What can hang from each mark:
muponun: bimez
nesik: guvarug voku
pebo: voku
davov: muponun
guvarug: bimez nesik vulape zolir
vulape: guvarug voku
voku: nesik vulape
zolir: davov guvarug
bimez: muponun tubo

Each row was made from one small tree. The marks that hang from a mark follow it in brackets, in alphabetical order. Every link used is in the known rows. Write each row's tree.
In the rows, zero is written as 128.
Known rows:
zolir(davov guvarug): [120 119 153  99 102 112 113 143 122 116  50 135  63 122 124  99 145  96
  81 121 145 128 151  57  93 109 143]
vulape(guvarug): [108 133 174 145 176 126 144 121 110 108  82 112 116 125 141  82 146 137
 100 127 100 155 159 108 129 111 161]
voku(nesik(guvarug(bimez(muponun tubo) zolir)) vulape): [109 150 139 110 174 186 119 126 117 116 103 101 130 108 136 126  92 149
 127 136  87 121 127 151 130  78 116]
zolir(davov guvarug(bimez(tubo) nesik)): [153  94  89  80  37 138  87 127 129 151 114 155  78 110  90 150 149  86
  92 126 172 113 104  88  94 121 128]
vulape(guvarug voku): [105 138 197 164 179 106 159 125 116 102  87 118 146 138 141  90 149 146
 124 119  98 182 170 130 134 120 149]
vulape(voku): [125 147 189 158 164  88 148 139 123 106  92 121 117 124 134  66 153 151
 104 112 120 206 180  95 153 125 146]
zolir(davov(muponun(bimez(tubo))) guvarug(nesik vulape)): [158  82  58  75  34 125  69 148 114 179  87 141  35 137  88 165 125  59
  89 117 214  61  78  58  71 127 146]
zolir(davov(muponun) guvarug(bimez vulape)): [140 114  93  91  44 111  96 144 122 142 111 164  64 112  89 170 117  83
 102 125 166  56 120  89 102 130 132]
vulape(guvarug(bimez zolir(davov)) voku(nesik)): [124 139 155 138 153 119 152 108 143 111 128 141 172 131 153 153 126 132
 156 138  83 104 152 182 111 136 104]
guvarug(bimez(muponun) nesik vulape zolir(davov)): [176 100   4 110  55 120  90 136 161 168 236 149 131 134 127 162 108 119
 144 132 175  73  74 137 149 190 115]
pebo(voku(nesik vulape(guvarug(bimez(muponun tubo))))): [ 90 157 192 120 202 185 146 122 107 120  88 110 118 118 125  79 137 143
  94 134 102 158 148 109 142  59 118]
nesik(guvarug voku): [108 163 202 158 177 114 157 136 107  93  99 126 121 133 134  91 127 163
 143 127 101 186 145 103 136 119 149]
voku(nesik vulape(guvarug(zolir))): [ 96 162 198 153 226 150 176 117 133  99  55  80 161 133 172  91 135 129
 135 124  81 114 190 125 119  92 124]
voku(vulape(guvarug(nesik zolir(davov)))): [113 130 136 148 163 130 149 124 149 124  99 110 155 147 169 118 139 106
 148 120 126  84 146 133 104 140 127]
zolir(guvarug(bimez(muponun) nesik(voku) vulape)): [151 113  91 122  60 125 123 141 136 141 174 135 132 133  88 150 131 122
 141 122 178 151 104  86 152 134 127]
vulape(guvarug(bimez(muponun) zolir(davov)) voku(nesik)): [120 125 130 119 145 131 127 121 139 116 147 141 159 132 152 153 107 144
 146 140  90 111 125 186 120 126 106]
guvarug(vulape zolir(davov)): [143 128  86 131 113  95 121 134 145 141 150 124 116 141 143 114 126 116
 120 126 144 104 133 106 131 171 133]
nesik(guvarug(bimez(muponun)) voku(vulape)): [ 99 169 174 143 165 147 145 136 114  95 129 133 130 115 122 116 109 170
 154 129 104 164 129 138 145  99 133]
vulape(guvarug(bimez nesik(voku) zolir)): [133 121 124 151 125 117 151 113 134 121 178 130 179 127 135 153 136 144
 163 139 112 134 120 175 147 155 124]
nesik(guvarug(vulape(voku) zolir(davov))): [126 138 121 154 137  97 137 135 136 124 141 132 150 161 153 142 101 129
 169 127 115 107 124 143 117 172 125]
pebo(voku(vulape(guvarug(nesik)))): [ 97 155 208 168 209 137 181 128 125 115  77 107 141 146 154  64 163 123
 123 120 126 145 175  83 143 115 129]
zolir(davov(muponun(bimez)) guvarug(nesik vulape(voku))): [156  98  92 109  55  93 104 154 132 160  88 150  72 153 108 166 128  67
 126 109 206  65 108  69  79 149 134]
muponun(bimez(tubo)): [139 116 128  99 131 132  88 127  90 140  71 110  33  96 102  68 153 132
  43 125 149 185 129  79 121  95 169]

Write each row's tree:
[137  78  41  87  77 154  73 121 127 155 186 141 123 121 123 167 109 125
 117 143 134 101  58 179 120 139 130]  vulape(guvarug(bimez(muponun tubo) nesik zolir(davov)))
[100 160 183 141 210 148 166 117 144 106  57  99 150 140 176 103 134 115
 140 124  90  84 177 124  95 101 117]  voku(nesik vulape(guvarug(zolir(davov))))
[132 109  54 104  96 154  81 129 105 143 190 121 120 115 107 157  77 151
 121 144 116 129  69 169 153 133 138]  nesik(guvarug(bimez(muponun tubo) vulape zolir))
[116 127 146 133 164 135 138 121 128 107 142 119 171 123 148 139 107 160
 141 139  79 144 137 186 147 113 115]  vulape(guvarug(bimez(muponun) zolir) voku(nesik))
[ 98 118 115 111 143 164 105 120 113 121 124 104 128 103 122 124 114 142
 102 134 103 140 119 177 140  90 137]  voku(vulape(guvarug(bimez(muponun tubo) zolir)))
[137 114 125 159 127 107 149 114 140 121 167 129 192 132 143 157 135 139
 163 132 108 135 134 190 146 164 119]  vulape(guvarug(bimez nesik zolir) voku)
[100 157 169 148 153 118 160 116 139 103 127 135 156 125 138 133 137 136
 158 129 106 126 150 162 118 127 120]  nesik(voku(vulape(guvarug(bimez zolir(davov)))))
[ 91 168 208 138 220 170 168 125 117 105  85 111 131 123 144  74 139 145
 111 133  97 139 171 103 147  75 114]  pebo(voku(nesik vulape(guvarug(bimez(muponun)))))
[165 116  92 116  88 140 103 119 123 152 157 138 102  96  94 114 155 133
  92 125 153 163 116 107 150 130 140]  guvarug(bimez(tubo) nesik)
[154  90  71 106  41 135  93 138 128 159 165 132 126 131  74 156 127 115
 117 118 181 165  92 105 144 125 128]  zolir(guvarug(bimez(muponun tubo) nesik vulape(voku)))
[139 123 135 101  93 105 114 149 122 142  50 141  62 142 112 148 122  77
 111 115 172  72 137  64  72 114 128]  zolir(davov(muponun(bimez)) guvarug(vulape(voku(nesik))))
[138 113 133 144 116 132 131 109 124 138 152 138 159 126 108 141 151 137
 135 124 124 169 121 161 134 133 134]  vulape(guvarug(bimez(tubo) nesik) voku)
[155 111  62 110  74 110 101 141 150 139 216 158 128 123 129 151 116 145
 145 136 156 127  80 149 148 166 112]  guvarug(bimez(muponun) nesik(voku) zolir(davov))
[129 136 127 139 124  94 136 154 149 130 129 134 124 143 149 138 123 116
 154 114 159  94 124 121 121 152 118]  guvarug(nesik(voku(vulape)) zolir(davov(muponun)))
[115 113 128 113 145 151 112 117 116 122 146 117 158 118 125 144 106 159
 122 141  83 165 115 194 142  97 120]  vulape(guvarug(bimez(muponun tubo) zolir) voku(nesik))
[180 101  14 110  42 124  90 117 152 181 221 147 131 127 104 170 130 106
 133 130 173  89  80 142 133 185 116]  guvarug(bimez(tubo) nesik vulape zolir(davov))
[131 163 181 171 167 111 172 137 144 118 110 113 142 139 136  77 165 139
 146 106 151 178 166  74 147 129 135]  guvarug(nesik(voku(vulape)))
[130 154 125 159 126 111 152 121 124 115 191 132 168 130 122 159 104 157
 179 140 104 138 117 162 154 161 124]  nesik(guvarug(bimez vulape zolir) voku)
[125 165 166 149 183 139 168 123 118 118 136 119 147 134 145 111 118 143
 141 147  94 116 151 111 156 133 104]  pebo(voku(nesik(guvarug(bimez vulape zolir))))
[139  98  92 126  90 120 113 110 139 146 175 149 166 134 125 176 131 121
 150 133 126 122  97 197 114 160 116]  vulape(guvarug(bimez(tubo) nesik zolir(davov)) voku)
